Each row comes from the steps of one walk. Every step used is in the known rows, and no mark comes twice. Write the walk behind each row, first mark first.
Known rows:
lanak -> malap -> roni: [  6 -19  -1   2   0   6   4   1   2  -6  -5   1  -9 -10   6  -5  -4  10
  -7  18  -9  11   2  24   3 -10 -13  -8 -22  -9  -7  10  -1   5   3  13
  -1  -1  -9   8   7  17]
losil -> malap: [  8 -20   9  -2 -18   6  -3   3  -9   4   9  -5 -16   8   4  13   4   8
  -1   0   6  -4  -1  -3   6   4  -4   7   3   5  -6  -3  14  12  -5   7
  -1  -9   7  -9  -3   7]
lanak -> malap -> limiga -> tedef -> roni: [ 15  17 -13  -1 -17 -12   4 -16 -24 -18   4  -4   7 -12  -7  -2   1  -6
  -2   3   4  -6  27  33  24  10 -14  -2   1  -5  -1   4 -12  20   3  14
   7  -9   3  -9 -30  -3]
lanak -> tedef -> losil -> malap: [ -9  -2   4  -3 -19  15 -10  15  -7 -16  22 -12 -15   0   1  22   8   7
  -7  11   0  23  -2  -2  18  25   2  19  23   4 -15 -22  19  13 -10  13
  -8 -27   7   0   9   0]
roni -> malap -> fetofef -> tedef -> limiga: [-20 -15   7   0 -63   4   9 -26  -8 -20  17  12  15  -3   5   2  12  22
 -14 -25  10   3  13  40 -11  10   5  14 -13  -3  -2   4   4  17  -5  -9
   3  -6  13  10  -2  11]
tedef -> roni -> malap -> limiga: [ 20 -20   6   0 -35  -7   6 -18 -23  -7  11   5   8 -22  -8   4   3  -6
  -2 -13   7  -3   4  25   2  15 -13  -2   9  -6 -14  13   5  12   8  -3
  -1  13  -2   7  11  -9]
fetofef -> tedef -> roni -> malap -> limiga: [  3  -5  11   1 -52 -14  10 -19 -22 -19  21   7  19 -14 -20   2   4  -2
  10 -21   7   6  10  38   9  20 -19   7  -2 -21 -20  14   1  12  -2   0
   0   2   1   0  -7  -5]
roni -> tedef -> limiga -> malap -> fetofef: [-18 -39  -3  -2 -56   1   9   2 -13 -15   4  12   3  -1   0   4  16  19
 -15 -25  18  22  19  14   5 -10  17  22  20  33  10  -6   6  18  -8   7
  -4  -2  16  35  -6  11]
roni -> tedef: [-10 -25   0   2 -15  -3   3   5  -7 -11   7   1   1  -8 -12   4   4   6
  -4  -8   6  18  -2   2   8  -2   2  10  -4  11   1  -7   4   3  -8   3
  -4   5   4   6 -18   2]
limiga -> malap: [  4   6   5  -1 -13  -8   4   5  -6   9  -5   7 -14   9 -11  -3   6   3
   5 -15   4   5   5   3   2  -6   3   3  14  13  -6   4  -7   8  -4   8
  -1  -5  -1   8  13  -4]
malap -> losil -> tedef -> roni: [ 18 -57  -6  -2 -18  -9  -8 -14 -21   1   4  -2  15 -21  -3  10  12  -1
   2   6   9  35 -16  32  15  -2   4   2 -22 -11  26   7  14   2  -1   8
  -3  -2   0   5  16   5]
fetofef -> malap -> losil -> tedef -> lanak: [ 15 -55  -7   3 -16   5  -7 -37  -8   8  -9   6  -6   4  -3 -13  10  11
 -14   3  15  33 -17  39  13   4  13   6 -22  -2  12   6  30  10  -4   5
  -3  -2  -4 -34  15   7]
malap -> limiga: [  1  11  -2   2 -12   1   6 -13  -5 -13   5   2  13  -4   5 -11  -3  -6
  -2  14   5  -7  12   9   5   8  -1   5  14  -5 -12   3   2   6   3  -7
  -1   9   3   6 -15  -1]
limiga -> malap -> roni: [  2 -25   8   2  -7  -4   8  14   3   3  -6  14  -5   2  -8   5   2  10
   2 -10   1   1   1  13   7 -14  -9   0   5  -1  -9   9   0   7  -2  13
  -8   5  -8  10  25   3]
tedef -> lanak -> malap -> fetofef: [  3 -30 -16   0 -18  14   0 -13  -9  -4 -13   0 -22  -7  17   2   2   3
 -23   4   3  30  22  30  -9   9  -1   1   0   0  -2  13  16  13   5   7
   2   7  -7  -6  -5   7]
limiga -> tedef -> losil -> malap: [ -2  -1  -3  -2 -23   4  -3   4  -6 -21  21  -6  -7  17  -3  24   4  16
  -2 -17  13  -1   3  17  23  25   0  11   1  15  -6 -19  10  21 -14  17
  -4 -22  18 -33 -11  -1]
lanak -> malap -> losil: [ 18 -15  -9   2 -18  -4  -7 -19 -10  -3   4  -1  -9  -8  12 -16   6   2
   1  21  -1  10  -6  19   1  -4   5  -1 -21   8   6   8   4   6   5   9
   7  -8  -4  -8 -19  19]
lanak -> malap: [ 10   4  -6  -1 -11   0   1  -8  -7   6  -3  -6 -14  -5   5  -9  -1   3
  -1  15  -6   5   6  10   0  -3  -5  -6  -9   1  -3   4  -5   7   2   8
   5 -10   0  -3  -9  10]
malap -> losil -> tedef -> lanak: [  8 -44 -12   2  -9   6  -8 -27  -8   4  -4   0   0 -11  -2  -3   7   2
 -24   8  14  44 -10  33  20   9   4  10 -31  -9   9  12  20   1  -3  -2
  -6   9  -4 -19  12   3]
malap -> fetofef -> tedef -> limiga: [-28   0   1  -1 -53   9   7 -11   2 -24  10   8  26   3  10   0   8  15
  -5 -17   7   7  22  26  -3   2   5  16   0   0   7   1   5   5  -2  -2
   3 -11  15  15 -12  14]
tedef -> losil: [ -3  -7  -2  -1 -17   8   1  -1   8 -12   5  -4   3   2   4   8  -1   2
   6  -8   5  11  -5   8  -1  11   7   3   6   8  -8 -10  11   3  -5   9
  -6  -9   5   2  12  -5]
roni -> tedef -> limiga: [-18 -33  -2   0 -35   3   2  -3  -2  -8  10   0  14  -7  -2  -4   7  12
 -13 -15   9  10   7  -1  18  -6   7  14  -2  17   7  -8   1   5  -7   3
  -8  -3  12  20 -16  10]
roni -> malap -> limiga -> tedef -> fetofef: [ 14  27  -7   2 -26  -5  18 -18 -23 -24  17  11   1 -18  -7   6   1   9
 -31 -14  18   0  15  38  -4  13   4   6 -19  11 -22   9   0  14   4  -6
   1   0  13 -25  -2  -9]
losil -> tedef -> fetofef -> malap: [ 18 -17  -4  -2 -16   5   9 -17  -8  -1  -7   0  -4  -1  -2  -4   8  12
 -15   2  12  24 -13  28 -12 -12  20   5 -18   7   0   6  19   2  -8   4
  -4 -28   8 -13  31   7]
malap -> limiga -> tedef: [ -2  43  -8   3  -4  -5   8 -16  -9 -23  10   7  14  -1  -6  -2  -1   0
 -12   0   8 -12  17  18  22  17  -2   6  -1   2  -6  -2 -10  13   1  -4
   5   2   7 -14 -34  -6]
limiga -> tedef -> fetofef: [  8  23 -13  -1   2  -3   8   7  -9 -18   5   1  -2  -5   1  12   0   4
 -17 -21  10   6  14  22  -2  -3   5   4 -20  12  -3   0  -7   0  -3   7
   1 -12  10 -18  -2  -6]
roni -> malap -> fetofef -> tedef -> lanak: [-13 -24   3   6 -42   3   7 -22  -6 -16   6  12  -9  -5 -11  15   5  13
 -19 -33  12  26  11  48  -8  24  -9  10 -11 -11 -14  13  16  14  -3  -7
   0  17  -1 -16   6  -1]
malap -> losil: [  9 -25  -4   1 -10  -5  -8  -9  -9  -3   9   6   2  -9  10  -3   5  -3
   0   7   4   6  -7  15   0   3   6   3 -11  10  11   2  11  -1   5   1
   3   5  -1 -10  -9   8]
malap -> fetofef: [ -5 -18  -5   0 -15   4   4  -2  -8 -13  -2   7  -6  -5  11   8   6   2
  -4   5   5  12   8  14 -15   2   8   2  10   7   9  -1  11   5   4  -6
   4   6   4  10  -4   4]
fetofef -> malap -> limiga -> tedef -> lanak: [  3  26  -9   5  -7  -2   5 -31  -7 -13  -3  12  -1  12  -9 -16  -2   4
 -16 -14  14 -15  19  31  18  19  -1   5   8   4 -11  -3   7  21   0   1
   3   5   1 -45 -20 -12]
lanak -> malap -> losil -> tedef: [ 17 -29 -14   1 -17   2  -3 -31 -16   1   2  -5  -5 -13   5 -11  10  10
 -16  40   4  35 -13  37  10  -3  11   1 -35   3  14  10   7   9  -2   4
   3 -17   2  -8  -9  19]

Which walk is each row?
[  5  13 -18   2   6   2  -3 -16  -9   1  -6  -4 -18   3 -10  -1  -3   6
 -24  -8   3  10  21  27  19   9 -14  -2 -16   0  -7   3  -9  15  -3  11
   3  -4  -2 -34 -17   0] => limiga -> tedef -> lanak -> malap
[ 13  18  -7   0  -3  -7   6  -5  -9 -11   0   7 -10   7  -5   0   6  12
  -7 -23  11 -11   4  22 -13  -8  13  -1  -9  21  -1  -6   3   9  -4   9
   3 -23  11 -33   0  -1] => limiga -> tedef -> fetofef -> malap
[  0 -16   0  -1 -18  -3   8   2 -11  -5  -7  12 -12   2   1   7  10   4
  -2 -12   7  12  10  19 -15  -1  11   7  19  12   2   2   2  13   0   4
   2   2   2  18   9  -2] => limiga -> malap -> fetofef
[ 24 -32  -9  -1 -33  -4   6  -9 -22   1   1   4  -6 -13  -3   0  15  11
 -11  -1  20  46  -9  35   1 -14  23  15 -31  18   3  17  11   1  -5  12
  -8 -17   8  -3  30   7] => limiga -> malap -> losil -> tedef -> fetofef
[ 11   5  -4  -2   4 -17  -2   3 -19 -12   2   0   9  -5 -15  19   5  -1
   3 -24   4  -2   6  15  20   4 -13  -4  -2  -4  14  -4  -9   6  -3  11
   3  -8   1  -9  -4 -10] => limiga -> tedef -> roni
[ 15 -29 -14   2 -14   3 -12 -22  -9   6  -2  -3 -10 -11  15 -12   1  -1
 -14  11   4  26   7  29   8   7   0   3 -26   2  -1  12  11   5   5  12
   2   7  -9 -22  -7  12] => tedef -> lanak -> malap -> losil
[-18   3   1   3 -30   0   9  -4   0 -26   7   6   7   0  -1   9   5   5
   6  -7   5  11  10  28 -11   6   1  11   0  -5   2   1   7   5  -3  -2
   6  -5   9   2 -20   7] => malap -> fetofef -> tedef
[  0 -11  -6  -2 -47  -7   4  -2 -18 -22   2  -3   0 -13  -1  12  10   2
  11  -7  -1  25  20  42  -3   2 -12   4  -5 -13   5   9   2  13   0  14
   7 -15   2  15 -15  11] => lanak -> malap -> fetofef -> tedef -> roni
[ -9  11  -4   3 -26   6   2 -14   1  -3  -3  -4 -10   3 -11 -13  -4   5
  -5 -14   0  28  18  30  13  10 -17   9 -25 -10 -19  13   0   6  -6  13
   0 -14  -3 -23 -13   9] => fetofef -> tedef -> lanak -> malap
[-18  28  -1  -2  -6   7  -8   1  -3  -3   8  -4  15  -7   4  -2   6   3
 -22   6  -2   9  13  -6  22   6   5  14   8  -3   2  -8  -6  -1   2   0
  -3 -16   0  20  11   3] => lanak -> tedef -> limiga
[ -1 -32 -11   3 -21   4   0  -6  -8  -2  -6  -6 -20 -12 -12  -8   0   6
 -24  -4   6  38  13  18  15   1  -6   8 -14   8 -11   4   7   7  -7  12
  -3   6  -2  -7 -19   8] => roni -> tedef -> lanak -> malap
[-12 -21   7  -2 -25   5   6   8   3   5  -2  11  13   5   5  -5   3  18
  -6 -20   3  -7  11  12  11 -15  -2   4  -1   7  -7   6  -4  10  -4  12
 -11  -1  -2  27  28  12] => tedef -> limiga -> malap -> roni
[ -2 -19   5  -2 -51 -17   9  13 -16 -17   1   9   6  -2 -13  21  15   3
  23 -34   8  28  18  35  -1   0  -7  14  16   2   3  10   4  12  -6  16
   1 -10   3  22   0  -3] => limiga -> malap -> fetofef -> tedef -> roni
[-16  31   1  -2 -19   1  -2   4  -9   5   4   2   3   1 -10  -3  12   7
 -16 -11   2  12  18  -7  21   0   9  16  22   7  -5  -4 -15   7  -3   7
  -4 -25   1  31  21   1] => lanak -> tedef -> limiga -> malap
[ -1  -3   0  -1   5 -10  -9  15 -18  -8   2  -9   5 -18 -15  18   8 -11
  -2   1  -6  27   7  -3  16   8 -11   5  19 -18   3  -6   1  -1   3   7
  -2  -7 -10  20  16  -8] => lanak -> tedef -> roni
[  0 -32   5  -3 -28  15  -5   6   0  -8  15  -9 -10  10   8  18   3   9
   9  -6   9   6  -6   2   8  17   3  10   8  10 -13 -14  24  16 -10  16
  -8 -17  13 -10   1   3] => tedef -> losil -> malap
[ 15  -5  -1  -1 -18   0   5  -1  -5  -1  -4   4  -7   1   9  -8   5   7
  -1 -11   8   0  -3  10 -27 -13  14   3   0  14  -7   1  17  -1   0   9
  -2 -19   3 -18  19   2] => tedef -> fetofef -> malap
[ -1 -33 -18   1 -23  17   3 -26 -13   1 -17  -5 -22 -10   6   1   6   9
 -35  16   9  55  11  46   3   7   6   5 -21 -11   4  12  15  16  -1   0
  -1  -1   0  -5   3  10] => losil -> tedef -> lanak -> malap -> fetofef
[  6 -29 -13  -3 -36  10  -4 -39 -14   4   6  -6   8  -8  18 -20  12  15
 -27  30   7  28  -4  37  17  -5  17   6 -38   4  19  10   4  11   0   8
   2 -22   8   3  -2  28] => lanak -> malap -> losil -> tedef -> limiga
[  2  29  -5   2 -18   2   6  -7 -15 -19   8   4   1 -16   4 -13   4  -6
 -15  15   5  11  12  14  -5   5  18  14  21   7 -22  -2  16   3   8  -3
  -2 -21  -1  -3   2   0] => lanak -> tedef -> fetofef -> malap -> limiga
[-11 -72  -2  -1 -64  12   3  12 -10 -35  21  -3 -15  -3   7  34  12  16
  -8  -6  18  32   0  20   1  14  16  21  21  27  -3 -22  38  24 -14  11
  -7  -7  20   5 -17   9] => roni -> tedef -> losil -> malap -> fetofef
[-11 -14  10  -1 -49   9  -1   8   2 -23  25  -8  -4  13  -4  17   4  14
  18 -15   9  10  -2  12  16  23  -5  20  -1   3 -18 -10  20  16 -18  16
  -6 -29  19 -16  -9   6] => fetofef -> tedef -> losil -> malap
[  2 -47   0   3 -34  -4  17  28 -10 -18   1  12  -8 -18 -10  13   5  13
  -9 -23  12  35   5  26   1 -25   0  16 -14  23 -16   8  11   2  -9  17
 -16   0   3  19  22   5] => limiga -> malap -> roni -> tedef -> fetofef
[ -7 -77   2   7 -18   3   3   0   3  -9  -8  13  -6   0 -14  -3  -1  15
 -13 -20   7  22  -5  24  10  -7  -6   6  -5   1 -10  -2  30   9  -9  12
 -11  20 -11 -18   7   7] => fetofef -> malap -> roni -> tedef -> lanak
[ -4   9  -4  -1 -22  -4  -9  -9 -12   5  12   7  11  -7   0 -11  17   5
 -12   2   5  17  10   6  24   2  15  22  11  15   6  -5  -2   4   0   7
  -3 -16  -2  18  10   5] => lanak -> tedef -> limiga -> malap -> losil
[ -5  21  -7   0   0   3   2  -4   1 -21  12   0   4   4  -8  15   0   8
   1 -16   9   4   5  17  16  18   6   4   2  14  -3 -17  -2  12 -10  11
  -1 -14  12 -16  -7 -11] => limiga -> tedef -> losil
[ -9  35  -9   1 -19   3   8 -18  -2 -34  19   2  14  -1   3   3  -4   0
  -1  -2  14  -6  13  25  21  28   5   9   7   9 -12 -11   1  20  -4   4
  -1  -3  15 -17 -21 -12] => malap -> limiga -> tedef -> losil
[ 15  16  -9  -1 -33   5   8   0 -22 -26  17   0   0   0   6  12   2   5
 -21  -4  19  -7  24  27  11  12   2  15  -3  16 -16   1  10  16   0   7
  -2 -10  19 -32 -21   0] => losil -> malap -> limiga -> tedef -> fetofef
[-22  -6  12   1 -41   0  12   6   8 -11   6  15  18   8  -6  -8   3  20
   6 -30   3  -2  16  25  22 -12 -12  11  -9  -3 -13  10  -7   8 -11  16
 -10 -13   5  20  13  15] => fetofef -> tedef -> limiga -> malap -> roni
[  5  -5 -10   1  -8   7  -3 -12  -4  11 -12  -8 -22  -2   4  -9  -2   1
 -16   0   0  19  16  16   9   9  -9  -3 -15  -6 -15   9   2   6   1  12
   0   0  -7 -14   1   5] => tedef -> lanak -> malap
[ -5 -63  -3   3 -23   5  13  26  -6 -24   5   6   4 -27   2  15  -1   8
 -18  -8   5  30  -1  21  -2 -21   0  10 -23  11  -7   1  16  -7  -4  12
 -13   8   4   9   8  10] => malap -> roni -> tedef -> fetofef
[  5 -36  -4  -2 -31   6  -6 -39  -7   7   4   8  16   6   6 -22  16  19
 -11  10  14   6 -16  29  10  -8  27   7 -21  10  22  -2  21  10  -6   3
  -1 -19   8 -11  12  21] => fetofef -> malap -> losil -> tedef -> limiga
[  5   2 -12   3 -28  10   3 -24  -8  -2  -6  -5  -4  -5   7 -22  -7  -8
 -21  19   4  13  25  23  15  14  -9   3   0  -6 -22  15   4  11   7   6
   0   9  -5 -14 -14   3] => tedef -> lanak -> malap -> limiga
[  1 -10 -16   2 -22  13   7 -36 -12   4 -11  -8  -3 -12  -1 -21  -4   0
 -33  29   9  34  14  33  23  17  -3   7 -17 -17 -15  19   6  13   0   3
  -4   1   0 -14  -4   6] => losil -> tedef -> lanak -> malap -> limiga
[ -4 -35   3   0 -18  10   3  13   2 -30  19   1  -2   6   4  31   2  22
  -7  -8   9  -7   0  28  27  12 -11   5  -8   5  -8 -16  16  24 -13  21
  -7  -8  11 -21   4   3] => limiga -> tedef -> losil -> malap -> roni
[-17 -77  -1   6 -12   7   2   7   4 -14  -3   7   0 -15  -6  12  -7   9
 -20 -16   6  37   5  21  21  -2 -16  11 -17  -4 -11   3  20   4  -5   8
 -15  30 -10   0   0   3] => malap -> roni -> tedef -> lanak
[  4 -14 -11   5 -37  -1  -7 -22  -6  -9   6  -1  -9  -4   0 -15   2   4
  -4  -1   4  28  14  40  15  12 -10  14 -37  -4 -10  15   8   2  -1  13
   3  -5  -5 -26 -23  15] => fetofef -> tedef -> lanak -> malap -> losil
[  8 -29  -7   1 -11   0  -3 -24 -12   2   6   2  10 -10   1  -1   9   7
  -6  22   9  31 -18  24  12   0  11   6 -30  -2  20   8  14   1  -4  -4
   0  -1   3  -8   2  10] => malap -> losil -> tedef
[-15 -27   1  -1 -48  -2   4   1  -8  -1   6   6   6   3 -15  -6  13  17
  -8 -30  12  12  10   2  20  -9   9  18   9  30   2  -4  -5  12 -13  13
  -9  -9  12  24  -1   5] => roni -> tedef -> limiga -> malap
[  3 -42   4  -3 -34   8  -1   4 -12  -9   7   0 -18   5  16  22  10  10
  -6   3   8   3   5  11  -8   7   6  10  13  10   5  -3  25  18   1   2
   2   3  11  -1  -6  10] => losil -> malap -> fetofef
[ 19 -35   7  -3 -18 -10  -3  -4 -20   5   5   1  -6 -15 -14  20   7   3
   3 -23   3   9  -6  21  -3   4 -12  -8  -4 -10  -1   7   2   9  -1   4
   0   6  -6   8  28  -6] => tedef -> roni -> malap
[-23  18   5  -1 -41   5   3  -8   8  -9  10   1  27   8  -1 -12   2  12
   1 -16   3  -7  15  11  15   2  -3  13 -15  -7   0   2  -7   3  -7   4
  -2 -16  12   7  -9  12] => fetofef -> tedef -> limiga
[-11  11   3   2 -40  -6  15   1  -5 -19   2  14  -1   8 -10   7  11  12
  11 -20   9  19  14  30  -6   4   5  15  10   5  -1   6  -3  14  -8   4
   2  -9   9  12  -8   4] => limiga -> malap -> fetofef -> tedef
[ 17 -32 -13   0 -22   3   0 -14 -15  -8   4  -2   6 -23  10   4   9   5
 -18  16  15  43 -12  33  -4  -9  18  11 -39   8  10  12  22  -4  -1   2
  -6 -10   8  -9  21  10] => malap -> losil -> tedef -> fetofef
[ -8  22  -8   6 -40   5   8 -25  -4 -15   4  -3   5  -4  -4 -25  -7  -3
  -9   3   2  16  32  35  22  20 -18  12 -11 -14 -31  17   2  10   0   6
   1  -1  -1 -21 -29   6] => fetofef -> tedef -> lanak -> malap -> limiga
[-18  20   5   1 -31   6   5  -2  11 -24  17  -3   9   3  -5   3  -2   7
  18 -19   4  18   0  19   9  14   1  13  -3  -4 -12 -10  11   5 -15   8
  -4 -20  13  -1  -4  -1] => fetofef -> tedef -> losil
[ -3   8   2  -4 -29   1   2  -4  -3  10   0   6   5  11   2  -9   8  10
   0 -22   9  -2  14  -3   9  -9   4  10  11  16  -1   3  -9  10  -3  11
  -6 -10   6  19  21   3] => tedef -> limiga -> malap
[  0  13  -6   5 -10  -2   9 -34 -15 -14   8  11  -5  -5 -18  -1  -4   5
 -30 -19  17  -3  18  39  22  33 -11   5 -11  -5 -21   7  -1  22   2  -6
   0  22   0 -38 -15 -17] => roni -> malap -> limiga -> tedef -> lanak
[ 24 -60  -3  -2 -30 -16  -4  -8 -28   8  -1   4   0 -10 -16   8  18   3
   6  -3  13  37 -14  33  19  -6   4   8  -9   2  21  13   7  10  -6  14
  -6  -9  -1  15  29   1] => limiga -> malap -> losil -> tedef -> roni
[  5 -18  14   0 -40 -16   4  -6 -14  -7  14   4   2  -8 -28  14   8   6
  13 -37   2  10  -4  31   3   7 -21   2 -13 -18  -8   9  -1   9  -7   5
   0  -6  -2   3   7  -4] => fetofef -> tedef -> roni -> malap
